Each row was made from one small tree. Brackets hold a mark, then the marks that hang from it, in the order of their numbers. Every link used is in the known rows. Write each row's tree.
In the rows, 128 means zero.
Known rows
(j_178 j_734): [110 151 113 113 126 101 171 108 127 105 167 182 123 147 133 107 132 117
  81 102 157 136 114]
(j_568 (j_435 (j_738 j_187) j_812)): [119 163 144  82 141 184 157 129  99 151 150 122 142 133 102 143 124 118
 206 104 129 116 149]
(j_403 j_812): [170 141 106 141 130  91 133 100 102 118 120 138 177 190 130 140 134 109
 151 134 124 116 120]
(j_187 j_738): [126 149 110 168 129 149 144 117 129 115 118 158 154 123 143 131 124 107
 104 117 138 132 108]
(j_178 j_422 j_554): [122 147  85 157 119  56 155 120 139 122 136 101 152 119 129  47 138 146
 143 138 131 128 115]
(j_422 j_178): [140 135  95 105 128 206 136 123  99 123 147 145 163 124 117 106 121 133
 130 161 142 120 129]
(j_241 (j_554 (j_178 j_422 j_734) (j_568 j_435))): [102 112 150 230 123 125 154 147 167 155 176 142 103  82 149 162 114 124
 141 149 106 143 146]
(j_241 (j_554 (j_178 j_422))): [128 136  97 213 114 153 147 123 132 126 135 130 156  83 149  97 116 136
 100 164 144 128 140]
(j_422 (j_178 j_734) j_241): [141 115 106  93 131 176 143 130  88 130 169 156 168 118 120 133 141 135
  84 139 204 137 112]
(j_187 (j_738 (j_435 j_568 j_812))): [147 161 145 129 139 187  79 107 116 142 122  96 136 161  89 185 131 106
  46  65 140 111 136]
(j_435 j_568 (j_738 j_187) j_812): [ 74 204 134  64 145 188 135 115  86 130 123 114 132 156  77 161 129 114
 149  48 163 112 137]
(j_435 j_812): [145 160 120  96 125 164 125  87 106 104 153 140 177 171 113 127 130 113
  82 108 153 126 139]
(j_554 j_178 j_241 j_568): [129  87 147 124 110 153  93 123 139 109 107 143 111 140 143 153 116 132
  91 127 114 120 128]
(j_738 j_187): [ 88 169 101 106 126 118 158 116 133 119 121 151 151 110 155  83 128 120
 139 113 147 117 115]
(j_738 j_187 j_435): [109 155 111  90 127 132 112 121 143 134  91 120 127 103 156  76 119 129
 115 124 128 108 130]
(j_241 (j_554 j_178 j_568)): [128 111 125 188 124 191 104 121 146 109 125 163 126  84 168 156  96 103
  94 171 115 134 147]
(j_241 (j_554 j_568)): [111 145 120 146 132 163  99 117 140  95  84 162 129 110 167 137 107  99
 113 171  93 143 144]
(j_187 (j_738 (j_435 j_812))): [134 143 139 150 130 196  63 101 123 139 138 118 163 120 119 150 123 102
  62 105 143 123 136]
(j_568 j_435): [200 126 116 103 130 116 185 128 135 123 122 142 110 190 131 108 127 131
 134 149  86 118 138]
(j_568 (j_435 j_738 j_812)): [173 146 147  72 140 194 149 122  93 127 143 128 121 191  84 155 117 124
 164 127 105 125 158]
(j_178 (j_422 j_241) j_554 j_734): [126 130  96 148 123  24 154 123 135 127 153 116 160 110 129  72 162 151
  97 121 190 144  95]
(j_178 (j_422 j_241) j_554): [167 126  82 137 121  52 143 126 130 119 103  90 170 136 136  63 150 158
 118 156 158 130 105]
(j_554 j_178): [168 115 104 149 117 161 154 110 128 108 151 159 137 132 140 115 112 133
  79 135 155 116 131]
(j_187 (j_738 j_435)): [139 131 120 154 131 160  93 124 142 127 100 133 128 114 141 121 115 113
  85 128 122 124 123]
(j_554 (j_178 j_422) j_241 j_568): [ 99 107 142 145 101 122  95 127 145 120  99 106 125 137 136 134 124 148
 123 127 117 128 121]

Write each row's tree
[121  91 119 145 136 133  98 140 118 139 180 140 156  63 133 145 137 124
 133 148 180 143 109] : (j_422 (j_178 (j_554 j_568) j_734) j_241)
[169 157 135  60 135 167  89  96 107 125 113  96 121 202  82 148 129 125
  41  84 126 106 153] : (j_738 (j_435 j_568 j_812))
[103 103 157 160 119   4 140 151 163 155 142 102  92 134 124 104 156 148
 177 111  80 134 113] : (j_178 j_422 (j_554 j_241 (j_568 j_435)) j_734)
[176  81 152 137 128  57 122 143 153 135  98 116  94 153 136 111 140 135
 167 146  56 114 129] : (j_178 (j_554 j_241 (j_568 j_435)))
[117 180 133  65 137 154  92 104 117 148 113  85 132 151 104 140 135 119
  86  59 146  97 142] : (j_738 j_187 (j_435 j_568 j_812))
[116 154 128  85 141 145 183 150 120 140 109 135 103 130 127 115 117 131
 224 129 106 116 136] : (j_568 (j_435 (j_738 j_187)))
[ 99 106 130 138 113 102 113 125 149 126 154 124 140 114 148 165 127 140
  86 111 184 151 110] : (j_554 (j_178 (j_422 j_241) j_734) j_568)
[163 100 134 105 137  79 120 163 143 135  84  68 103 143 119 133 129 155
 230 169  93 145 129] : (j_178 (j_422 j_241) (j_554 (j_568 (j_435 j_738))))
[110  91 174 152 109  76 140 146 158 154 160 119  85 142 128 156 137 148
 136 101  99 129 124] : (j_554 (j_178 j_422 j_734) j_241 (j_568 j_435))
[150 103 135 137 131  10 149 143 164 151 148  98 117 122 139 126 151 145
 163 136 126 144 112] : (j_178 (j_422 j_241) (j_554 (j_568 j_435)) j_734)
[ 71 188 128  71 133 192 128 112  87 126 144 133 161 107 111 125 119 110
 166  88 166 126 136] : (j_435 (j_738 j_187) j_812)
[ 76 192 118  66 145 152 167 138 108 120  83 126  94 145 103 133 121 124
 164  70 135 111 123] : (j_435 j_568 (j_738 j_187))
[154  97 105 152 124 145 118 135  94 140 142 123 157 101 111  68 144 146
 141 160 135 106 115] : (j_422 (j_178 (j_554 j_241)))
[110 153  97 161 124 105 151 123 126 120 115 141 159 103 146 102 146 133
  63 147 178 151 114] : (j_178 (j_422 (j_241 j_554)) j_734)
[185  90  83 137 134 157 125 134  96 136 141 116 188  96 127  92 142 146
 124 184 182 120 114] : (j_422 (j_178 j_554) j_241)
[134  97 185 146 130  63 109 124 139 154 186 131 122 141 108 149 155 115
 129  90 110 126 131] : (j_178 (j_554 j_241 (j_568 (j_435 j_812))) j_734)
[151  85 164 122 137  98 117 160 131 133  90 111  69 147 114 126 123 137
 211 149  50 123 135] : (j_178 (j_554 j_241 (j_568 (j_435 j_738))))
[ 81 146 122 137 125 104 106 129 144 114 106 136 142  95 162 146 135 126
  94 149 154 164 119] : (j_178 (j_422 (j_241 (j_554 j_568))) j_734)
[125 123 140 143 134  86 140 147 152 141 112 124 116 124 156 159 137 130
 131 164 110 154 130] : (j_178 (j_422 (j_241 (j_554 (j_568 j_435)))) j_734)
[ 88 125 129 155 129  56 127 119 155 113 175 164 116  93 144 120 128 106
 131 109 136 145 114] : (j_178 (j_554 j_568) j_734)
[124 104 137 133 120  77  88 123 146 111  94 125 116 130 141  98 136 126
 132 136  97 123 116] : (j_178 (j_554 j_241 j_568))
[120  87 177 136 137  76 132 162 136 140 138 139  54 126 108 140 132 128
 195 114  81 133 126] : (j_178 (j_554 j_241 (j_568 (j_435 j_738))) j_734)
[ 91 115 133 165 101  93 147 125 127 131 163 135 123 125 121  97 145 153
  75  85 172 125 109] : (j_554 (j_178 j_422 j_734) j_241)
[118 170 111  79 137 120 125 124 139 139  78 104  96 144 128 109 128 133
 102  86 121  95 128] : (j_738 j_187 (j_435 j_568))
[142 104 172  61 133 156 115 155 124 117  64 126  64 186 111 162 115 133
 189 140  44 127 141] : (j_554 j_241 (j_568 (j_435 j_738)))
[138 128 147 126 148 191 126 154 128 118  81 147  81 128 136 167  94 111
 195 185  49 141 162] : (j_241 (j_554 (j_568 (j_435 j_738))))
[ 62 128 135 153 110 105 126 122 152 124 182 139 119 104 138 152 116 130
 110  96 154 150 119] : (j_554 (j_178 j_422 j_734) j_568)
[134 113 107 147 111 100 158 121 126 127 165 132 154 120 132 123 138 152
  63 112 210 138 109] : (j_554 (j_178 (j_422 j_241) j_734))
[163  88 119 173 126 188  95 123 140 108  88 148 149  92 173 170 107 117
  65 187 150 137 140] : (j_422 (j_241 (j_554 j_178 j_568)))
[139 139 166 121 147 225  96 133 112 128 122 133 120 134 113 195 101  97
 175 163  78 142 176] : (j_241 (j_554 (j_568 (j_435 j_738 j_812))))
[146  72 159 128 139 176 100 175 105 157 124  98  91 108  93 137 122 143
 246 173  65 118 139] : (j_422 (j_178 (j_554 j_241 (j_568 (j_435 j_738)))))
